Each row comes from the steps of one walk. Every step used is in the known rows, and no mark comes twice. Write the walk behind each row, first mark first.
Known rows:
dasof-deruv: |  19 | -21 |   4 | -24 |   4 |  -4 |  -1 |   1 |  -2 |  14 |  -6 | -12 |  14 |  10 |   2 |   2 |   0 |  -1 |  10 |  -1 |  30 |
dasof-natagi: |   2 | -15 |   2 |  -7 |  29 |  -1 | -10 |  -5 |  -1 |   3 |   1 | -15 | -11 |  -7 |  17 |   3 |   1 |  -8 |  11 |   3 |   4 |
somol-deruv-dasof: |   8 |  36 | -38 |  22 |   7 |  -1 |  -1 | -24 | -10 |   1 | -11 |   1 |  15 |   6 |  -1 |  -5 | -14 |  -1 |   5 |  33 | -21 |
dasof-natagi-deruv-somol-nuvude: |   7 |   9 |  11 |  31 |  -2 |  -2 | -12 |  -4 |  -8 |  18 |  -3 |  -7 |   9 |  -3 |  27 | -15 |  -5 |  -4 | -30 |  25 | -15 |
somol-natagi: |   5 |  33 |  -1 |  22 |   0 |  -4 |   8 |  13 |   0 | -15 |  -7 |   2 |   6 | -10 |  12 | -19 |   3 |   0 |  -1 | -25 | -27 |
deruv-dasof: |   1 |  25 | -24 |  12 |  15 |   2 |   2 |  -8 |   1 |  -1 |  -5 |  -3 |  29 |  15 |   3 |   0 |  -7 |   1 |  -5 |  15 |  -6 |
somol-natagi-dasof-deruv: |  33 |  36 |  10 |  20 |   6 |  -8 |  15 |  10 | -10 |  23 | -11 |   5 |  24 |  -1 |  12 | -26 |  -8 |  -4 |  -3 | -32 |  21 |
fuzis-somol: | -13 | -11 |   8 |  19 | -18 |  -1 |  -6 |  -5 |   6 |  -5 |  -3 |  -7 |  -8 |   2 |   1 |  -5 |  12 |  11 |  15 |  13 | -20 |
deruv-somol-nuvude: |  11 |   9 |  -6 |  34 | -28 |   4 |   5 | -16 |   2 |  -3 |   5 |   0 |  21 |   1 |  -2 |   1 |   1 |   5 | -27 |  42 | -39 |
somol-deruv-dasof-natagi-sogep: |   2 |  52 | -31 |  10 |  50 |  -4 |  -7 | -24 | -19 |   7 | -19 | -16 |  -5 |  10 |  24 | -13 | -20 | -10 |  19 |  11 |  32 |
natagi-sogep-deruv: | -12 |  43 | -10 | -18 |  11 |   2 |   3 |  29 |  -9 |  -2 |   1 |  -8 |   4 |  27 |   2 | -33 | -12 |  -5 |  -5 | -17 |  63 |
nuvude-somol-deruv-dasof: |   5 |  49 | -39 |  31 |  -5 |   4 |   6 | -25 | -14 | -13 | -23 | -10 |  27 |  12 |  -6 |  -3 | -27 |  -4 |  15 |  42 |   9 |
nuvude-somol-natagi-deruv-dasof: |  -5 |  90 |  -8 |  51 |  -1 |  -3 |  17 |  21 | -15 | -15 | -31 |  -6 |  46 |  14 |  24 | -34 | -25 |  -4 | -10 | -27 |  21 |
deruv-somol: |  13 |   5 |   2 |  27 |  -5 |  -4 | -11 |   9 |  -1 |  -4 |   2 |  -3 |  21 |  22 |   8 |   3 |  -7 |   0 | -21 |  15 | -35 |
fuzis-somol-deruv-dasof: |  -7 |  28 | -27 |  39 | -12 |  -1 | -12 | -30 |  -3 |  -4 | -12 |  -5 |   8 |   8 |  -3 | -10 |  -2 |  10 |  24 |  49 | -34 |
fuzis-somol-natagi-deruv-dasof: | -16 |  65 |   0 |  62 |  -7 |  -9 |   1 |  20 |  -5 |  -4 | -20 |  -1 |  30 |   9 |  26 | -40 |  -1 |  10 |  -5 | -22 | -25 |
natagi-dasof-deruv-somol-fuzis: |  32 |  43 |  32 |  18 |  -1 | -15 |  -2 | -20 | -12 |  36 |  -3 |   1 |  30 |  26 |  -4 |  -5 |  -7 |   2 | -21 |   3 | -26 |
sogep-dasof: |  -7 |  -6 |  -7 |   4 |   9 |  -4 |   5 | -29 |  -5 | -13 |  12 |   5 |  23 |  14 | -16 |  -2 | -10 |  -3 |   5 |   5 |   5 |
sogep-dasof-deruv-somol: |  29 | -22 |  -2 |   5 |  10 | -11 |  -3 | -21 |  -6 |  -3 |   9 |  -8 |  57 |  45 |  -2 |   3 | -16 |  -4 |  -7 |  20 |   0 |
sogep-deruv-somol: |  13 |  19 | -13 |   6 | -10 |   0 | -12 |  33 |   1 |  -8 |  12 |  -7 |  36 |  39 |   0 | -18 | -10 |  -2 | -24 |  22 | -21 |
nuvude-somol: |  -5 |  17 |  -1 |   7 | -11 |   4 |  10 |   1 |  -4 | -16 | -12 | -12 |  10 |   4 |  -3 |   3 | -13 |  -3 |   8 |  11 |  21 |
somol-natagi-deruv: |  -2 |  51 |  15 |  33 |  -3 |  -9 |   6 |  31 | -11 |   3 | -16 |   9 |   8 |  -5 |  23 | -38 |  -5 |  -1 | -11 | -46 |  -8 |
sogep-dasof-natagi-deruv-somol: |   6 |  -4 |  14 |  28 |  28 | -13 | -15 | -11 | -15 |   3 |   7 |  -4 |  33 |  29 |  21 | -15 | -21 | -11 | -16 |   3 |   0 |
natagi-dasof: |  10 |  26 |   8 |  23 |  -1 |  -1 |   9 |  -3 |  -7 |  20 |   1 |  15 |   2 |  -4 |  -3 | -10 | -10 |  -2 | -15 | -10 |  18 |
deruv-dasof-natagi-sogep: |  -5 |  41 | -14 |   0 |  58 |  -2 |  -2 |  -3 |  -8 |   4 | -10 | -21 |  10 |  17 |  24 |  -7 | -16 |  -8 |   6 |  -8 |  39 |
nuvude-somol-deruv-dasof-natagi: |   6 |  36 | -38 |  20 |  24 |   3 |  -4 | -32 | -14 |  -9 | -23 | -24 |  13 |   6 |  10 |   4 | -25 | -12 |  28 |  45 |   6 |
natagi-deruv-somol: |   8 |  23 |  22 |  39 |  -8 |  -9 | -12 |  27 | -10 |  12 |  -8 |   5 |  23 |  24 |  20 | -17 | -14 |  -1 | -35 |  -8 |  -9 |

Which walk is each row?
| -11 |  71 | -34 |  -6 |  25 |   2 |   5 |  26 |  -8 |  -4 |  -4 | -12 |  36 |  42 |   1 | -34 | -21 |  -2 |  -7 |  -5 |  57 |
natagi-sogep-deruv-dasof
|   5 |  39 |   2 |   4 |  29 | -14 |  19 |  -7 | -18 |  -8 |  -8 |  -7 |  33 |  23 |   8 | -33 | -15 |  -6 |  15 | -38 |  51 |
somol-natagi-sogep-dasof-deruv
|  21 |  19 |  23 |  -1 |  -1 | -14 | -13 | -16 |  -6 |  16 |  -3 | -13 |  26 |  29 |  -1 |   5 |   3 |   5 | -13 |  21 | -47 |
dasof-deruv-somol-fuzis
|   1 |  39 |  38 |  22 |  20 | -16 | -22 |  -8 | -15 |  22 |  -6 |  -8 |   4 |  14 |  21 | -12 |  -3 |  -4 | -22 |   0 | -49 |
dasof-natagi-deruv-somol-fuzis
| -12 |  76 |   6 |  30 |   4 |  -3 |  22 |  25 | -15 | -27 | -26 | -12 |   8 |   5 |  17 | -31 | -19 |  -6 |   8 | -44 |  42 |
nuvude-somol-natagi-sogep
|  -4 |  -1 |  17 |   1 |  26 |  -6 | -14 |   8 | -10 |  21 |  -8 |  -8 | -11 |  -5 |  29 | -15 |  -7 |  -9 |   0 | -19 |  29 |
dasof-natagi-deruv
|  29 |  74 |  -8 |  55 |  -8 |  -5 |   6 |  45 |  -8 |  -2 |   5 |   6 |  47 |  28 |   8 | -43 | -19 |  -5 | -35 |  -8 | -24 |
sogep-deruv-somol-natagi-dasof
|  13 |  57 |   7 |  46 |   2 |  -5 |  17 |  10 |  -8 |   7 |  -5 |  14 |   9 | -13 |   8 | -26 |  -8 |  -3 | -11 | -31 |  -5 |
somol-natagi-dasof
|  11 | -24 |  -5 | -18 |  14 |  -8 |   7 | -28 |  -7 |   2 |   6 |  -5 |  36 |  23 |  -9 |  -1 |  -9 |  -4 |  17 |   4 |  35 |
sogep-dasof-deruv
|  35 | -13 |   7 |   4 |   1 |  -8 | -10 |  10 |  -2 |  10 |  -4 | -14 |  36 |  32 |  13 |   6 |  -6 |  -1 | -14 |  16 |  -2 |
dasof-deruv-somol
|  28 |  51 |   7 |  29 |  -5 |  -3 |  26 |  10 | -13 |   7 | -23 |  -7 |  34 |   4 |   8 | -23 | -22 |  -7 |   6 | -27 |  49 |
nuvude-somol-natagi-dasof-deruv
|  38 |  19 |   7 |  26 |   1 | -11 |  -2 |  23 |  -3 |  -2 |  -9 | -11 |  41 |  23 |  24 | -11 |  -4 |  -1 | -14 |  -8 | -28 |
dasof-deruv-somol-natagi
|  -7 |  41 |  -6 |  22 |  10 |  -3 |   0 |   7 | -10 |  14 | -12 |   4 |  31 |  18 |  16 | -19 | -15 |   0 | -20 | -12 |  23 |
natagi-deruv-dasof
|  -3 |  43 |  -2 |  29 | -10 |   1 |  17 |  12 |  -7 | -27 | -18 | -10 |  17 |  -4 |   6 | -16 | -10 |  -4 |  11 | -16 |  -4 |
nuvude-somol-natagi
|  45 |  11 |  14 |  25 |  -1 |  -7 |  -1 |   9 |  -8 |  30 |  -3 |   1 |  40 |  28 |   9 |  -5 | -17 |  -2 | -28 |   7 |  16 |
natagi-dasof-deruv-somol
|  12 |  21 | -35 |  13 |  35 |  -2 | -12 | -32 | -10 |   5 | -11 | -12 |   4 |   0 |  15 |   1 | -14 |  -9 |  21 |  39 | -12 |
somol-deruv-dasof-natagi
|  28 |  44 |  14 |  25 |  14 | -13 |   3 |  32 | -13 |  -1 | -18 | -16 |  33 |  33 |  32 | -25 | -14 |  -2 | -11 | -34 |  14 |
dasof-deruv-somol-natagi-sogep
|  18 |  25 |  17 |  38 | -13 |  -8 |  10 |   6 |  -4 |  17 | -12 |  -3 |  16 |   1 |  11 | -32 |   3 |   8 |  15 | -23 |   3 |
fuzis-somol-natagi-dasof-deruv
|   0 |  39 | -43 |  -9 |  10 |   6 |   1 |  16 |   2 |  -6 |   6 |  -9 |  44 |  33 |  -4 | -19 | -13 |  -1 |  -6 |  21 |  13 |
sogep-deruv-dasof
|   2 |  40 |  20 |  25 |  -4 | -12 | -12 | -20 |  -4 |   2 |   1 |  -3 |  13 |  19 |  -6 |   2 |   3 |   5 | -20 |  16 | -78 |
deruv-somol-fuzis
|  38 |  11 |   4 |  29 | -24 |   0 |  12 | -17 |  -7 |  33 |   0 |   2 |  34 |   8 |   1 |  -8 | -10 |   3 | -36 |  32 |   7 |
natagi-dasof-deruv-somol-nuvude
| -13 |  56 |  -3 |  25 |  24 | -10 |  19 |  -7 | -15 | -24 |  -2 |   5 |  18 |  14 |   9 | -36 | -16 |  -6 |   6 | -43 |  20 |
somol-natagi-sogep-dasof
|   3 |  27 | -14 |  17 | -18 |   2 |   4 | -19 | -16 | -12 | -20 |  -6 |  -6 |  -4 | -10 |  -3 | -20 |  -5 |  20 |  29 |  13 |
nuvude-somol-deruv
|  16 |   9 |   6 |   9 |  25 | -14 |   1 | -11 | -16 |   1 |   0 | -11 |  46 |  55 |   7 | -11 | -23 |  -5 |  -8 |  -1 |  45 |
natagi-sogep-dasof-deruv-somol
|  -4 |  63 | -30 |  20 |  39 |   0 |   3 | -22 | -25 |  -6 | -31 | -26 |   4 |  13 |  17 | -11 | -35 | -13 |  26 |  22 |  54 |
nuvude-somol-deruv-dasof-natagi-sogep
| -19 |  48 |  16 |   6 | -13 |  -3 |   9 | -27 |  -8 | -10 | -12 | -10 |   0 |   0 | -17 |   0 |  -3 |   1 |   9 |   6 | -22 |
nuvude-somol-fuzis
|   1 |  35 | -14 |   4 |  11 |   3 |  -5 |  13 |  -6 |  -2 |   7 | -24 |  14 |  22 |  14 | -30 | -10 |  -7 | -17 |  27 |  20 |
dasof-natagi-sogep-deruv-somol-nuvude
|   6 |  33 |  -6 |  -3 |  36 |  -4 | -17 |  37 | -10 |  -3 |   4 | -26 |  15 |  41 |  27 | -28 | -18 | -11 | -10 |  -1 |  28 |
dasof-natagi-sogep-deruv-somol
|  -6 |  57 |  38 |  34 |  -9 | -17 | -15 |   1 | -14 |  19 |  -8 |   6 |  14 |  20 |   7 | -17 |  -3 |   3 | -35 |  -4 | -48 |
natagi-deruv-somol-fuzis
| -12 |  38 | -20 |  32 |  31 |  -5 | -13 | -29 | -14 |   3 | -21 | -22 | -12 |   9 |  21 | -19 |  -9 |   2 |  35 |  26 |  15 |
fuzis-somol-deruv-dasof-natagi-sogep
|  15 |  13 |  16 |   3 |   7 | -19 |  -4 | -47 | -11 |   4 |   8 |  -8 |  48 |  43 | -15 |   2 |  -5 |   1 |  -3 |  23 | -44 |
sogep-dasof-deruv-somol-fuzis
|  -1 |  74 |  -7 |  41 |  12 |  -7 |   9 |  23 | -10 |   1 | -19 |   6 |  37 |   9 |  27 | -35 | -13 |  -1 | -18 | -31 |  -8 |
somol-natagi-deruv-dasof
|   2 |   7 |   3 | -22 |  29 | -10 |   9 | -21 | -16 |   4 |  -2 |  -8 |  29 |  34 |  -1 | -15 | -19 |  -6 |  11 | -20 |  79 |
natagi-sogep-dasof-deruv
| -18 |  -5 |  -2 |  25 | -43 |   6 |   6 | -26 |   8 |  -4 |   2 |  -5 |  -9 | -19 |  -9 |  -9 |  20 |  16 |  13 |  37 | -27 |
fuzis-somol-nuvude
